Each row was made from one path, in order. Every step used is in the known rows, and no mark comes twice. Write each row's path.
Known rows
purev, kadil, lepag, segu, sigol: [-1.55 -0.35 -0.69  0.47  2.05  2.99 -0.29  1.37  0.87  0.66 -2.75 -4.00
  1.52 -0.37  3.27  0.68 -0.62  0.84  0.50 -0.15 -0.75 -1.11 -6.00  2.80]
purev, segu: [ 3.28  0.90  0.54  0.65 -2.25 -3.25  0.50  2.44 -2.42  1.29 -1.86  3.34
 -0.72 -1.26  3.94 -4.28 -0.06  0.10  1.06  1.33 -2.50  1.04  3.36 -5.23]
kadil, purev, segu, sigol: [ 0.44 -0.33  2.07  1.87  0.74 -0.42  0.31  0.42 -2.36 -1.88 -2.85 -0.51
 -0.57 -2.70  2.66 -2.03 -0.91  2.55  3.94 -0.91  1.05  3.31  0.59 -0.09]
dafe, kadil, purev, segu, sigol, ferele: [-1.69 -1.13  0.79 -0.92  2.45 -2.81  2.54 -0.43 -0.57 -4.80 -2.90 -0.85
 -0.67 -2.99  2.61 -1.58  0.37  4.17  0.86 -1.06  3.08  3.69  0.35  0.33]
purev, segu, sigol: [-0.27 -1.60  2.31  2.07 -1.42 -3.88 -0.97  2.27 -2.59 -0.49 -1.26  0.65
 -1.14 -1.57  3.02 -4.18 -1.01  1.30  2.35  1.19 -1.11  1.40 -0.74 -2.79]
tuvu, sigol: [ 3.11  0.67  1.54  3.14 -2.76 -3.42 -1.88  2.70 -2.65  3.61  1.80  1.25
  1.76  0.87 -0.57 -2.35 -1.70  2.65  1.97 -1.09 -2.98 -0.98  7.50 -3.02]
purev, segu, sigol, ferele, lepag, kadil, dafe: [-4.83 -1.65  2.34 -2.90  2.66  0.04  3.48 -0.90  3.30 -4.39 -2.83 -1.37
 -3.58 -1.94  1.03 -2.70 -0.19 -1.70 -1.03 -2.89  3.60  1.80 -7.78  3.77]
segu, sigol, ferele, dafe, kadil, purev: [-0.94 -2.47  0.44 -0.18  2.65  0.18  0.45 -3.80 -0.55 -2.91  1.68  1.17
  0.35 -1.86 -2.87  0.93  0.79  2.61  0.76 -0.09  4.51  1.08  3.01  2.74]
ferele, lepag, kadil, dafe: [ 2.74  0.01 -1.47 -1.90  0.65  2.17  0.89 -2.12  2.18  1.61 -0.22  1.15
 -0.47 -1.26 -2.28 -1.38 -0.42 -3.91 -0.02 -1.09  0.08 -1.24 -0.84  2.52]
purev, kadil, dafe: [ 5.73  0.64 -2.52 -1.26  3.57 -0.55 -0.51  0.91 -1.53  0.16 -2.94  1.82
  2.55 -1.91  3.97 -4.21  0.20  1.40 -0.66 -1.25 -1.76 -0.13  3.80 -1.28]
lepag, kadil, purev, segu: [ 3.86  0.74  0.65 -2.24 -2.11  0.29  4.92  0.02  1.52  0.04 -3.93  0.13
 -0.77 -2.58  2.56 -0.21 -0.79 -1.31  1.67 -1.04  0.83  2.30  0.98 -0.36]
ferele, dafe, kadil, lepag, segu, sigol: [-0.92 -5.43 -1.77  2.25  2.05  3.76 -1.57 -3.57  2.94  1.33  1.69 -3.14
  0.13 -1.37 -3.78  2.50  1.80 -2.51  1.47  4.61  2.22 -2.67 -4.71  6.09]
kadil, lepag: [ 1.57  1.70 -1.43  0.85  0.47  1.41 -1.36  1.16 -2.78  2.30 -0.36  2.19
  1.81  0.84 -0.79  1.57  0.41 -0.78  0.69 -1.33 -4.52 -0.31  3.62 -2.95]
sigol, segu: [ 3.10  3.57 -0.25  0.73 -1.15 -2.58 -2.40  1.75 -3.29  0.09 -1.10  3.33
  0.59  1.18  0.09 -0.48  0.40  0.23 -3.45  2.25 -2.36  0.39  5.90 -5.66]
dafe, kadil: [ 4.93 -0.78 -2.80  0.31 -1.61 -4.05 -1.69  0.20 -1.95  2.43  1.55  2.59
  1.62 -0.99 -0.35 -2.46  0.21  0.52  0.66  2.64 -2.75 -1.11  6.25 -3.64]
tuvu, lepag, kadil, purev, segu, sigol, ferele: [-1.87 -1.08  3.83 -2.57 -3.12 -2.24  6.60  1.73  2.84 -4.61 -2.54 -2.93
 -1.07 -1.70  2.47  0.62 -2.68  2.53 -0.44 -5.27  4.00  2.86 -4.60  1.57]
lepag, kadil: [ 3.43  0.20 -0.44 -1.35 -4.14 -2.51  0.96  1.37 -0.04  2.40  0.28  2.04
  0.61  0.69 -0.50  0.24 -1.47 -2.95  0.00  0.07 -2.47 -0.92  3.19 -3.26]
ferele, sigol, segu: [ 0.11  4.75  0.70 -0.14 -1.78 -1.25 -2.35  1.23 -2.40  0.51 -1.15  2.57
 -0.24  1.36 -1.48 -0.57 -0.41  1.56 -2.71  2.16 -2.34  0.90  3.47 -3.25]
dafe, kadil, purev, segu: [ 5.27 -0.09 -1.70 -0.33  0.49 -1.00  2.39 -1.24 -0.14  0.20 -2.72  1.28
  0.46 -4.13  2.64 -2.84  0.80  1.93  2.52  1.19  0.74  2.17  4.43 -0.44]
segu, sigol, ferele, lepag: [-4.93  2.08  2.91  0.53 -0.29 -1.66 -1.58  0.18 -3.13 -1.03  1.89  2.23
 -0.96  0.77 -0.50 -2.26 -1.22  1.75 -0.14 -2.10 -0.22  0.18 -0.34 -1.41]
dafe, kadil, lepag, ferele, sigol, segu: [-0.89  3.28 -2.31 -0.85  1.70  3.69 -0.50 -0.73  1.99  1.51  0.49 -4.21
 -0.13  2.23 -2.19  2.59  1.72  0.04 -2.83  0.58 -2.12  0.87 -3.07  0.99]
purev, segu, sigol, ferele: [-3.38  0.21  3.08  0.04 -0.27 -5.00  0.22  3.17 -2.56 -3.51 -1.90  1.37
 -1.73  0.07  3.92 -2.92 -0.47  1.93 -0.44 -1.18 -0.14  2.67 -0.60 -4.19]
dafe, kadil, lepag, segu, sigol: [-1.45 -3.86 -2.92  1.80  1.80  1.57 -2.29 -0.53  1.55  0.59  0.14 -4.51
  0.78 -0.59 -1.51  2.69  0.60 -0.46  1.81  2.85 -0.08 -1.59 -4.40  3.50]
lepag, segu, sigol: [-0.36 -1.49 -0.37  2.36 -1.67 -1.78 -3.59  1.54 -1.01  0.61  0.55 -1.91
 -0.15  0.90  0.94  0.83 -1.56 -0.56  2.09  2.66 -0.47 -0.99 -1.09 -0.53]
dafe, kadil, lepag, segu, sigol, ferele: [-4.53 -2.00 -2.27 -0.50  3.14  0.17 -0.89  0.38  1.66 -2.68 -0.37 -3.53
  0.22  0.93 -0.71  4.06  1.22  0.14 -1.39  0.42  0.86 -0.60 -4.47  1.95]

Write each row's path
[-4.01 -3.76  1.25 -0.29  3.70  0.18  2.26 -2.19  1.37 -2.63 -0.63  0.22
 -1.50 -2.64 -0.64 -1.13  2.54  0.31 -1.04  0.53  2.27  0.82 -4.46  2.56] -> purev, segu, sigol, ferele, dafe, kadil, lepag
[ 4.78 -1.58 -2.36 -2.00  0.45 -0.37  0.21  0.32  1.60  0.33 -1.15  0.65
  1.02 -0.19 -1.24  0.66 -0.35 -3.38  0.11 -0.70 -1.06 -0.25  2.30 -0.71] -> lepag, kadil, dafe
[-2.09  4.13  0.02 -1.45 -1.47  0.40 -0.16  0.12  0.22 -0.01  0.41  1.82
 -1.67  1.78  1.23  0.27 -0.08 -1.59 -2.25  0.50  0.35 -1.38 -0.45 -1.07] -> sigol, ferele, lepag, segu
[-0.81  3.60 -0.92 -0.42 -0.59  4.72 -1.12  1.07 -0.12  3.36  1.55 -2.03
  0.39  3.64 -0.83  2.43 -0.15 -1.09  1.34 -3.20 -4.15  0.82 -2.79 -0.42] -> kadil, lepag, ferele, sigol
[ 1.39  1.69  0.48 -1.31 -4.22  0.09  1.19 -1.19  0.69  3.39  1.34  2.41
 -0.72 -0.22 -1.80 -1.66 -1.45 -3.36  0.39 -0.20 -1.28 -1.89  0.25 -0.35] -> ferele, lepag, kadil
[ 3.18  1.41 -0.51 -0.69  1.07  6.23  1.84 -0.83  1.10  3.97  1.33 -0.77
  1.30  1.07  2.20 -0.60  1.30 -2.09 -0.58 -1.90 -1.68 -1.29 -2.27  1.36] -> purev, kadil, lepag, ferele, dafe
[-1.08 -2.17 -0.80  0.59  1.93  2.38  1.66 -1.77  4.56  1.04  1.73 -2.35
  0.34  0.69 -3.59  3.28  2.30 -0.06 -1.92  0.82  2.19 -2.57 -0.75  4.90] -> tuvu, sigol, ferele, dafe, kadil, lepag, segu
[-5.49  0.20 -0.28  0.14  2.50  1.29 -1.54  1.93  0.16 -2.78 -1.28 -2.69
 -0.38  2.72  0.08  5.16  0.04 -0.34 -1.52 -1.21 -0.19  0.19 -4.62  0.29] -> kadil, lepag, segu, sigol, ferele
[-1.73  5.57 -0.37 -0.37  0.71  4.81 -1.44  1.02  0.29  1.25 -0.19 -2.98
 -0.33  3.95 -1.26  3.33  0.81 -0.74 -2.68 -1.33 -2.89  1.68 -2.69 -0.86] -> kadil, lepag, ferele, sigol, segu
[-1.26 -2.94 -0.71 -0.46  2.16  1.66  0.41 -3.79  2.43 -3.45  1.02 -1.86
 -0.30 -1.20 -2.01  3.05  1.02  0.63  0.10  2.37  6.24 -0.09 -0.94  5.31] -> lepag, segu, sigol, ferele, dafe, kadil, purev
[ 0.83 -2.64  0.54  2.51 -4.86 -2.56 -1.89  2.30  0.60  0.75  1.64 -3.31
  0.59  0.57  1.19  0.00 -3.24  0.99  1.14  1.08  0.25 -1.97 -2.73  0.49] -> tuvu, lepag, segu, sigol
[-3.05 -1.67  1.78  0.68 -0.29 -0.31 -1.28 -0.45  0.47 -2.11  1.56  0.04
 -1.33  1.83 -0.65  1.95 -0.11 -1.61 -1.03  2.42  2.76 -0.93 -2.42  1.12] -> lepag, segu, sigol, ferele, dafe
[ 2.23  2.08 -1.80  0.66  0.19  3.20 -1.25  1.85 -0.92  2.88  1.77 -1.90
  1.00  3.33  0.51  2.49  0.56 -2.58  0.91 -2.59 -4.15  0.34  0.43 -2.60] -> kadil, lepag, ferele
[ 2.88 -0.54 -3.38  0.17  1.32  0.19 -0.74 -0.40 -1.10  2.67  0.36  1.06
  2.33 -0.94 -1.72  0.66  1.52 -0.07  0.55  0.64 -3.39 -1.08  3.22 -1.50] -> dafe, kadil, lepag
[ 4.37  0.03 -1.29  1.04 -5.67 -2.01 -0.22  2.38  0.85  2.28  1.20 -0.79
  1.02  0.93  1.88  0.24 -2.15 -0.33 -0.26  1.18 -1.02 -2.45  1.35 -1.79] -> tuvu, lepag, segu
[-2.71  3.06  2.03  0.93 -1.89 -0.42 -0.06  0.97  1.39  1.48  1.37 -0.60
 -1.29  2.21 -0.01 -0.69 -0.92  1.11 -1.13 -1.06  1.01 -1.94  0.30  1.35] -> tuvu, sigol, ferele, lepag, segu
[ 5.39  0.34 -2.91  0.01  0.81 -0.47 -0.06 -1.83 -1.59  0.98  0.03  1.55
  2.43 -2.22 -0.64 -0.16  0.25  2.15  2.33  0.58 -0.44  0.73  7.49 -0.89] -> dafe, kadil, purev
[-3.39 -3.27 -0.05 -0.03  3.23  0.90 -0.15 -2.50  0.07 -1.72  1.82  0.64
  0.72 -0.51 -3.83  1.68  1.74  0.44 -0.87 -0.26  1.18 -0.67 -1.45  2.22] -> segu, sigol, ferele, dafe, kadil, lepag
[-1.99  3.81  3.45  1.19 -1.75 -1.88 -0.23  1.03 -1.79  1.91  2.16  2.69
 -0.24  1.58 -0.94 -3.05 -1.15  3.07 -0.37 -3.22 -0.94 -0.96  4.37 -0.94] -> tuvu, sigol, ferele, lepag
[-2.56 -1.25  2.79  0.76 -0.11 -2.11 -1.46 -0.19 -2.66 -1.79  2.36  3.54
 -0.49  1.08 -1.80 -0.19  0.01  0.20 -0.61 -0.13  0.98  0.15  1.48 -1.68] -> segu, sigol, ferele, dafe
[ 4.06  1.19 -0.84 -1.82 -1.99  0.84  2.26 -0.34  0.16  0.93 -1.20  0.82
  1.21 -0.63 -1.02  2.28 -1.33 -1.44  1.56 -1.76 -0.33  0.97  3.98 -0.84] -> lepag, kadil, purev
[-5.85  1.75  4.26  0.14 -0.43 -2.55  1.13  0.71 -1.94 -2.31 -1.11  1.92
 -3.37 -1.05  2.81 -4.78 -0.74  1.65 -0.16 -1.57  0.95  1.50 -3.50 -1.16] -> purev, segu, sigol, ferele, lepag
[-2.63 -0.72  3.70  0.02  1.91  0.92  2.47 -1.73 -0.99 -4.55 -1.82  1.47
 -1.98 -1.96  1.22 -0.94  0.50  1.70  0.90 -1.42  4.38  3.40 -0.26  1.27] -> kadil, purev, segu, sigol, ferele, dafe
[-4.28 -0.58  1.06 -1.34  3.04  4.12  1.76 -0.49  2.14 -2.08 -1.69 -1.90
  0.20  0.52  1.97  2.15  0.86  0.05 -2.43 -0.67  2.45 -1.13 -7.01  4.36] -> purev, kadil, lepag, segu, sigol, ferele, dafe
[ 2.33 -0.70 -1.09 -1.39 -0.34 -2.77  0.20 -1.78 -0.64  0.21  2.53  4.76
  0.47 -0.39 -1.61 -1.23  1.74 -0.13 -2.41  1.96  0.56 -1.24  5.74 -2.28] -> sigol, ferele, dafe, kadil
[ 1.32  3.10 -0.38 -0.28 -3.15  0.53 -1.90  1.74 -0.74  3.55  2.81 -0.63
 -0.27  3.34  0.81 -0.67 -1.53 -0.58  1.73 -1.26 -3.60  0.96  0.74 -2.74] -> lepag, ferele, sigol
[ 2.72 -3.03 -3.63  0.64  1.18  4.43 -0.36 -3.50  3.32  2.70  1.23 -0.36
  0.66 -0.98 -2.81  2.65  2.48 -3.70  0.09  4.66  0.60 -3.15 -1.09  4.01] -> ferele, dafe, kadil, lepag, segu
[-1.91 -3.74 -0.44 -0.09  0.12 -1.65 -0.97 -2.00  2.23 -1.75  2.57 -0.94
 -1.13  0.17 -1.63  0.86  0.87 -0.71 -1.22  3.96  4.02 -1.91 -2.40  2.57] -> lepag, segu, sigol, ferele, dafe, kadil
